Known rows, with every step that occurs
t > f: [ -4   4  18  -7   8 -18   8 -16 -33  23  11 -15 -32   5 -16  13 -10  -2
   3  -6   8  13]
b > j: [ -2  16  17  11  21  -5  15 -20  -1  37 -22   6 -19   4  12  14   3   5
  38  -1  29  25]
j > b > t: [ -7 -11  -9 -33  -3   8 -13 -21 -25  10   4  -6  -9  -8  12  12  30   5
  19  20 -20   6]
f > n > b > j > c > t: [  0  -9  -5  29 -18   8   0  19  33  -2 -12  23  32   5   6  -7  -5  -6
 -12   7   2 -22]
f > n > c > t > b: [  3  11 -23   0 -20  11  -1  35  54 -73   1   4  54 -12  12 -25  11 -35
 -32   1 -23 -22]
j > c > n > b > t: [  2 -24 -15 -15  29  14 -20  -3 -30  16   6  -7  11  18   3 -30  13  32
 -14  -4 -31 -22]
f > n > c > z: [ 14  26 -13  26 -20   7  10   2  20 -61  14  19  11 -43   0   7  -4 -10
  16  12  19  10]
j > c: [ -9  11  -7 -18   3  -3  -2  -7 -32  18   2  -7   0  21  14 -12  20  23
  22   7 -11  -4]
f > n: [ -2  22   5 -13 -11   1   5  -4  13  -3  14  18 -20  -6 -13  -9   4  -3
   1   8   9   5]
j > b > t > f > n: [ -7 -24  -1 -34 -33   3  -2   0  -7 -10  30  -9 -41 -20 -34   9  -5 -17
 -30  12 -14  -7]
f > n > c: [  5   6   5   0  -2   8   8   2  30 -38  21  17  17 -36   9 -23  16 -16
  -1   1   7  -1]
n > b > t: [ -2  -2  12 -18  18  10 -19 -15  -7  18   9  15   3   4  25   1  -2   2
  13   5  -4  19]
c > n > b: [ -6  -1  12  -2  43   0 -18 -33 -23  19   5   1   3 -13   0 -18  -3  42
 -12  -3 -15  -6]
j > b > t > f: [ -9 -26   6 -31  -8  -3  -7 -15 -41  14  17 -23 -34  -8 -12  22   4  -5
  -8   7 -17   4]
h > b > j > c: [-12   9  -8   9   2 -21   2 -15 -11  37 -35  -2  -1  16   9   6  16  51
  41  -7   6  25]
h > b > j: [ -6  21  10   7   8 -19   2 -34  -4  38 -36   6 -15   2   4  18   6  34
  45  -6  23  43]
c > t > b > j: [ -1  17 -14  16   4  -2   2  14  18  -1 -42  -8  20  24  17  10   1 -17
  12   1  -5   0]
h > b > t > f > n: [ 10 -13  -3 -44 -25 -15   8   1  13  10   3   1 -39   6 -43   9 -10  -6
  -9  -7  11  33]
b > t > f > n > c > z: [ 33  -1 -10   5 -27   9  11  23  13 -59  20   2 -17 -25 -27  21 -14 -49
  -9  -1  24  14]
n > c: [  0   9  10  -1  19   0   5 -13  -4 -15   5   0  24 -30  30 -11  24  -1
  17   0   6  12]
c > t > f > n: [ 20  -5  -9  -8 -33  -8  19  14  11  -6   3   1  -9   5 -42  10  -9 -39
 -31   2  15  -5]
h > b > t: [  7   8 -12 -32   2 -13  -7 -20 -10  25 -23   3 -10  13  -1  10  23  20
  37   2   6  49]
t > b > j: [-21  24   8  10  19  -2  -1  -1  10  10 -17 -10 -12  15  16   8  -7  10
  20  -3  -4   6]

Rows
[ 16 -12 -13  14 -32  -6  31  29  18   8 -10  -4 -11  19 -32   5  -7 -31
 -23  -8  19 -20]
b > j > c > t > f > n
[ 10  -9 -19  -6 -20 -14   8  11 -36  14  -8 -23  11  31 -13   4   7 -13
 -12  -2  -5 -14]
j > c > t > f
[-26  15  -5   7  12   3  -6  15  -4   8  -8 -18  -3  34  24  -4  -1  28
  18  -5 -28 -16]
t > b > j > c
[  1 -10  18  -4  -4  -6  13   8  16 -34  35  -2  -5 -38 -14  -9  -4 -27
 -31 -13  11  -4]
t > f > n > c
[ -9  10   3   9  11  -4  11  -5 -16  33 -18  -5  -8  17  12   0  10  21
  37   0   8   4]
b > j > c
[-12 -10  -3   3  32   2 -21 -18 -33  19  11  -6  13   4   8 -32   8  55
 -16  -6 -32 -31]
j > c > n > b
[  3 -36  -2 -14  28   6 -12  -2 -36  19  19 -22  -7  16 -21 -21  -9  21
 -41 -17 -27 -23]
j > c > n > b > t > f
[ 16  -8   2 -38 -17   5  16  13  10   7  21   0 -45   7 -40   6 -10 -34
 -19  -4  13   8]
b > t > f > n
[-18  -5  22  18   2   9  -4   3  27   8  12  19   6  -4  11 -13 -15  23
  -1   0   1 -14]
f > n > b > j > c
[  1  -6  14 -24  -2  16 -14   3  27  -4  21  26  -2  -4   1 -10  -6 -11
  -5   6  -2   8]
f > n > b > t
[-14   6  24  -6  -1   4 -16 -13  23  -2  28  25  -3 -16   7 -17 -15   9
  -9   9  -2  -3]
f > n > b
[ -9  10 -40  -9 -16  -4 -11  25  -9 -13 -12 -17  35  41  16 -15  15   2
  -4   8 -44 -34]
j > c > t > b
[ 11 -10   6 -33   6  -5  11  -6 -31  23   6 -17 -35  17 -19  17  -5 -24
   3  -5  15  24]
b > t > f
[ 21   0 -14   1 -17  10  15  18  42 -54  -4  19  47 -29  10 -15  25 -39
 -16   4  11  -9]
f > n > c > t
[  4 -12  10   2 -20  -8  -1   5  18  -9  21  10   5  -8 -24   1 -30 -25
 -46   0   6 -13]
c > t > f > n > b
[  7  30 -15  44  -8  -2   9   0 -29  14 -27  -3 -15  12   6  31  -6  20
  54  11  20  12]
b > j > c > z
[ -2   4 -10  30   9   5   4  22  34 -36 -32  -9  58 -11  33   1   6 -28
   4  -6  -3  -5]
n > c > t > b > j
[-13  -6  37  -8  -2  -6 -12 -10  12   7  42   8 -23 -17 -21  -2 -37  -4
 -36  -4  -1  -6]
t > f > n > b
[ 10 -28  13 -17  36   2  -9 -15 -28  20  13 -15 -23   4 -25  -8 -17   6
 -34 -18  -5  -6]
c > n > b > t > f
[ -5  -3  24  32  46   4  -9 -30  -1  26 -15   3  -3 -14   1  -5  -8  37
   4 -11   8  -1]
c > n > b > j
[  2   3 -10  28 -14  13   9  36  71 -62 -18   5  50 -17  12  -9   6 -41
 -19  -5  -2 -14]
f > n > c > t > b > j
[ 21 -10  -3   9   0  -8  12   5  -8 -20  -1 -17  32 -16   3   4   9 -40
 -14 -11  14   2]
n > c > t > f
[ -4  16   5  52   3  -1 -13 -10 -23  12  -8   9   3   3  23  24 -24  34
  42  11   8   4]
n > b > j > c > z
[ -9  35 -20  37  -9   0  -7  15 -16  -9 -17 -16  -7  29  13  22 -16  27
  31   9 -16  -7]
t > b > j > c > z
[ -3  -7  -2  36   4   1  -4   4   2  21 -28  11  42  13  32   3  -3   8
  14  -1  -4  -6]
n > b > j > c > t
